Known rows, with every step that occurs:
luzez kadav pilo fefe dodov zeza: | -10 | -39 |  10 |  -6 |  33 |   4 |  15 |  -2 |  12 | -25 |   7 |  25 |  35 |  31 |   1 |  32 |  14 | -30 |  15 |  17 |  14 |  15 |  22 |  20 |  19 |
luzez pilo kadav zeza: | -27 |  20 |  -5 | -21 |   3 | -33 |  18 | -51 |  28 |  22 | -20 | -12 |  14 |  22 |  14 |   1 |  40 | -41 |  29 |  12 |   4 |  13 |  -1 |  -2 |  13 |
reten dodov zeza: |  13 | -44 |   9 |  -6 |  24 |   4 |  32 |  -7 |   8 |  -3 |  19 |  40 |   8 |  27 |  -7 |   1 |  -4 |  -3 |  -5 |  26 |  30 |  34 | -17 |   0 |  26 |
kadav bifuv: | -17 | -31 | -24 |  -9 |  -7 |  10 | -14 | -19 | -31 | -24 |  21 | -49 |  19 | -14 | -15 |   4 |  19 |  20 |   5 |  17 |   7 |  -2 |   3 |  -2 |  -4 |
reten kadav: |  -2 |  -5 |   2 |  21 | -19 |  36 |  33 |  -6 | -10 |  -6 |  23 | -14 |  41 | -22 |  18 | -17 |  -5 |  -9 |   1 | -49 |  -3 |  11 |  -2 | -21 | -10 |
kadav pilo fefe: | -24 |  -1 |   1 |  -8 |   9 |   1 | -22 |  -1 |  17 | -11 | -18 |  -4 |  14 |  22 | -51 |  39 |  43 | -24 |  27 |  10 |   1 | -18 |  34 |  51 |   2 |
pilo fefe dodov: |  10 |   8 |  -3 |   6 |  38 |  18 | -26 |   1 |  13 | -16 | -31 |   4 |  36 |  18 |  23 |  34 |  10 |  -8 |   9 | -42 |  24 |  -1 |  57 | -10 |   6 |
zeza kadav pilo fefe dodov: | -11 | -18 |  -4 |  10 |  40 |  28 | -24 |   4 |  26 | -23 | -30 |  -4 |  35 |  14 |  11 |  32 |  20 | -22 |  25 | -30 |  17 | -16 |  52 |  -5 |   0 |
pilo fefe dodov reten kadav: |   8 |  -6 |   5 |  30 | -20 |  45 |  10 | -20 | -19 | -15 |  34 | -16 |  40 |  -1 |  22 |  -7 |   7 | -19 |  11 | -43 |  29 |  15 |   7 | -34 |  -1 |
litik kadav: |  15 |   6 | -34 |  53 |  -3 |   4 |  12 |   6 | -45 | -29 | -12 |  16 |  -2 |   1 |  -2 | -26 |  -7 |  -8 |  27 | -15 |  -2 |  21 |  16 | -10 |  -9 |
luzez pilo fefe kadav zeza: | -36 |  30 |  23 |  -2 |  19 | -29 |  28 | -62 |  17 |   5 | -53 |  -6 |  24 |   9 |  36 |  18 |  45 | -21 |  24 |   4 |  23 |  17 |  24 |  10 |  11 |
litik kadav pilo fefe dodov: |  -5 | -13 | -12 |  31 |  40 |  22 | -23 |   8 |   7 | -31 | -32 |   9 |  32 |  15 |   7 |  30 |  22 | -22 |  30 | -37 |  30 |  -4 |  67 |   2 |  -1 |
dodov kadav bifuv: | -12 | -23 | -19 |   9 | -22 |   9 |   0 | -37 | -12 | -43 |  31 | -49 |  28 |   3 | -18 |  -5 |  22 |   0 |   7 |  24 |  17 |   1 | -33 |  12 |  -4 |
dodov zeza kadav: |   2 | -38 |  -5 | -19 |   9 |  14 |  36 |   0 |  15 | -13 |  14 |  -2 |  -2 |   6 |   5 | -10 | -18 | -17 |   8 |  30 | -30 |   3 | -34 | -25 |  14 |
luzez kadav pilo: | -57 | -21 |  14 |  22 |  -8 |   3 |  -1 | -11 |   5 |  -9 |   0 | -15 |  31 |   6 | -29 |  -7 |  33 | -30 |  33 |  25 |  -6 | -16 | -14 |  46 | -20 |
kadav pilo fefe dodov: | -11 | -15 |   0 |  13 |  40 |  22 | -27 |   5 |  22 | -21 | -27 |   4 |  33 |  16 |   9 |  39 |  24 | -18 |  22 | -32 |  29 | -11 |  62 |   6 |   2 |
reten dodov zeza kadav: |   6 | -40 |  -2 | -11 |  18 |  22 |  35 |  -8 |  18 |  -6 |   8 |   5 |   8 |  16 |   3 | -18 | -19 | -10 |   8 |  22 | -10 |  12 | -38 | -31 |  17 |
luzez kadav pilo fefe dodov reten: | -11 |  -4 |  10 |  21 |  -6 |  16 | -33 | -28 | -14 | -16 |  16 |  -9 |  15 |  34 |  -4 |   8 |  30 | -24 |  26 |  20 |  41 |   1 |   5 |   0 |   3 |
litik zeza kadav: |   8 |  -9 |  -2 |  -1 |  18 |  17 |  15 | -13 |   4 | -29 |  26 | -18 | -10 | -19 |  -9 | -15 | -32 |  -8 |  22 |   3 | -37 |   3 | -11 |  -7 | -10 |
pilo kadav: |  21 |  29 | -45 |  -5 | -20 | -39 |  -1 | -14 |  15 |   1 | -10 |  -2 |   9 |  27 | -15 |  -2 |   8 | -41 |  -2 | -17 | -19 |  -4 |  -5 |  -7 |   2 |
fefe dodov reten kadav pilo: | -39 | -60 |   7 |  37 | -11 |  37 |   8 |  -4 |   7 | -20 |  34 |  -9 |  17 | -13 |  -3 |  -4 |  30 | -32 |  28 |  -8 |  35 |  -9 |   6 |   1 | -11 |
luzez pilo: | -39 | -31 | -21 | -11 |  21 |   4 |  -6 | -21 |  32 |   7 |  -9 |   4 |  -4 |  12 | -24 |  -6 |  -2 | -17 |  33 |  28 |  30 |  -3 | -25 |   4 |   0 |
zeza kadav pilo fefe dodov reten: |  -4 | -19 |   0 |  15 |  -1 |  24 | -29 | -19 |  -3 | -18 |  16 |  -9 |  -2 |  28 |   0 |   9 |  23 | -23 |  26 |  19 |  39 |  -5 |   7 | -18 |   8 |

Rows:
| -16 | -40 | -20 |   9 | -36 |  36 |   2 | -34 | -49 | -28 |  55 | -60 |  33 | -21 |  -7 | -14 |  21 |  10 |  11 |   2 |  21 |   9 | -10 | -23 |  -7 |
dodov reten kadav bifuv
| -10 |  25 |  43 |  18 |   3 |  -1 |  34 | -55 |  25 |   4 |  -4 |  -5 |  29 |  24 |  31 | -11 |  39 | -20 |  15 |   8 |  32 |  30 | -26 |   9 |  14 |
reten dodov kadav zeza
| -17 |   5 |   7 |  12 |   6 |   7 | -11 | -18 |  33 | -22 | -16 |   1 |  28 |  40 | -55 |  27 |  46 | -34 |  26 |   8 |  21 |  -9 |   5 |  55 |   5 |
reten dodov kadav pilo fefe
| -32 | -44 |   8 |  41 |   7 |  13 |   5 |  -6 |  45 | -36 |   6 |   3 |  15 |  10 |  -5 |   6 |  30 | -42 |  27 |   7 |  37 | -17 |  -9 |  31 |  -8 |
fefe dodov kadav pilo
|  -6 | -27 | -48 |  28 | -10 |  13 |  -5 | -14 | -62 | -44 |  13 | -37 |  17 | -13 | -17 | -13 |  14 |  14 |  26 |   6 |   5 |  13 |  15 |  -9 | -11 |
litik kadav bifuv
| -25 | -20 |  -2 | -18 |  14 |   8 |  -4 |   0 |  25 | -18 | -11 |  -4 |  15 |  25 | -48 |  34 |  34 | -32 |  30 |  24 | -14 | -16 |  18 |  38 |  10 |
dodov zeza kadav pilo fefe
|  -3 |  33 | -10 |  18 |   7 | -31 |  15 | -35 |   7 | -22 | -59 |   5 |  20 |  11 |  13 |  20 |  14 | -13 |  -2 | -20 |  13 |   1 |  26 |  12 |   0 |
pilo fefe kadav
| -21 |   6 |   6 |   5 |  -1 |   1 | -11 | -12 |  31 | -25 | -11 |  -5 |  22 |  33 | -52 |  33 |  46 | -38 |  27 |  13 |   6 | -17 |   9 |  59 |   2 |
dodov kadav pilo fefe
|  17 |  11 |  12 |  41 |  -6 |  11 |  18 | -36 |  31 | -20 |   4 |  10 |  27 |  38 |  -5 | -23 |   4 | -21 |   2 |  -2 |  42 |  19 | -58 |  11 |   4 |
reten dodov kadav
|  15 |  19 |   8 |  32 |   8 |  11 |   1 | -25 |  36 | -38 |  -7 |   2 |  39 |  37 |  13 |  12 |  12 | -35 |  10 | -20 |  30 |   4 | -11 |  12 |   4 |
pilo fefe dodov kadav
| -16 |  15 |  40 |   9 |  -6 |  24 |  27 | -47 | -13 |   6 |  14 | -23 |  40 |   0 |  47 |   3 |  43 | -19 |  23 | -20 |  22 |  27 |  23 | -19 |  12 |
pilo fefe dodov reten kadav zeza
| -22 |  17 | -20 |  13 |  17 | -31 |  11 | -45 |  23 | -19 | -64 |   8 |  19 |  17 |   1 |  17 |  12 | -22 |  14 |  -6 |  28 |  -1 |  13 |  13 |   0 |
luzez pilo fefe kadav
| -23 |  40 |  28 |   2 |  12 | -31 |  30 | -56 |   7 |   2 | -50 |  -9 |  25 |   6 |  43 |  20 |  45 | -15 |  12 |  -5 |  11 |  18 |  33 |   9 |  12 |
pilo fefe kadav zeza
|   4 | -46 |  -6 | -10 |  26 |  24 |  30 |   3 |  19 | -19 |   6 |   1 |  10 |   6 |  28 |  -3 | -22 | -18 |  10 |  11 | -15 |   4 | -15 | -40 |  14 |
fefe dodov zeza kadav
|  10 | -17 |   4 |  21 |  -5 |  16 | -24 | -18 | -15 | -12 |  25 |   0 |  -9 |  18 |  23 |  -3 |   8 |  -8 |  10 |  12 |  50 |   8 |  -1 | -31 |   8 |
fefe dodov reten
|  -2 | -17 |   4 |  18 |  -1 |  17 | -35 | -17 |  -6 | -17 |  19 |  -2 |  -2 |  29 |  -2 |  15 |  28 | -20 |  21 |  17 |  50 |  -1 |  15 |  -7 |   9 |
kadav pilo fefe dodov reten
| -24 |  -7 |   5 |   5 | -11 |  19 |  -9 | -11 |   6 | -16 |   8 | -13 |  25 |  17 | -46 |  26 |  44 | -31 |  29 |  -1 |   9 | -11 |  24 |  36 |   1 |
dodov reten kadav pilo fefe
| -11 |  31 |  42 |  13 |  13 |   0 |  21 | -48 |  25 | -10 | -13 | -11 |  38 |  23 |  44 |  13 |  43 | -31 |  20 |  -4 |  24 |  20 |   7 |  10 |  15 |
pilo fefe dodov kadav zeza
| -41 | -54 |   7 |  32 | -24 |  30 |  14 |  -5 |   4 | -15 |  39 | -11 |   9 | -12 | -19 |  -8 |  31 | -31 |  28 |   5 |  24 | -10 |  -6 |  12 | -11 |
dodov reten kadav pilo
| -21 | -24 | -32 |  12 |  -5 | -11 |   3 | -40 | -29 | -37 | -10 | -43 |  24 | -19 |  10 |   2 |  17 |  15 |   0 |   5 |  21 |   1 |   8 |  -7 |  -8 |
fefe kadav bifuv
|  -3 | -54 |   6 |  -4 |  32 |  18 |  26 |   6 |  17 | -28 |  17 |  28 |  32 |  17 |   8 |  34 |  11 | -28 |  11 |  -1 |  22 |  17 |  32 |   5 |  21 |
reten kadav pilo fefe dodov zeza
| -40 | -79 |  -2 |   6 |  22 |  22 |  18 |  10 |  35 | -23 |   9 |   1 |   1 |  -2 |  -8 |   7 |  15 | -34 |  30 |  27 |   2 | -18 |  -2 |   4 |   2 |
fefe dodov zeza kadav pilo
|  -7 |  37 |   4 | -14 |  -6 | -35 |  20 | -41 |  11 |  19 | -16 | -14 |  17 |  17 |  25 |   3 |  41 | -34 |  13 |  -3 | -10 |  15 |  12 |  -4 |  13 |
pilo kadav zeza
| -18 |  -1 |   4 |  17 |  35 |  21 | -26 |  -5 |  15 | -20 | -30 |  -4 |  51 |  21 |   7 |  31 |  26 | -23 |  25 | -30 |  21 |  -8 |  51 |  12 |  -5 |
luzez kadav pilo fefe dodov
| -20 | -22 |   0 | -11 |  20 |  14 |  -2 |  -6 |  26 | -14 | -15 |   0 |  21 |  31 | -50 |  28 |  33 | -27 |  30 |  20 |  -2 |  -9 |  14 |  34 |  11 |
reten dodov zeza kadav pilo fefe
| -23 |  20 |  35 |   9 |  20 |   1 |  20 | -55 |  37 |  -8 | -17 | -10 |  37 |  28 |  35 |  11 |  42 | -36 |  31 |   6 |  35 |  18 |  -2 |  10 |  14 |
luzez pilo fefe dodov kadav zeza
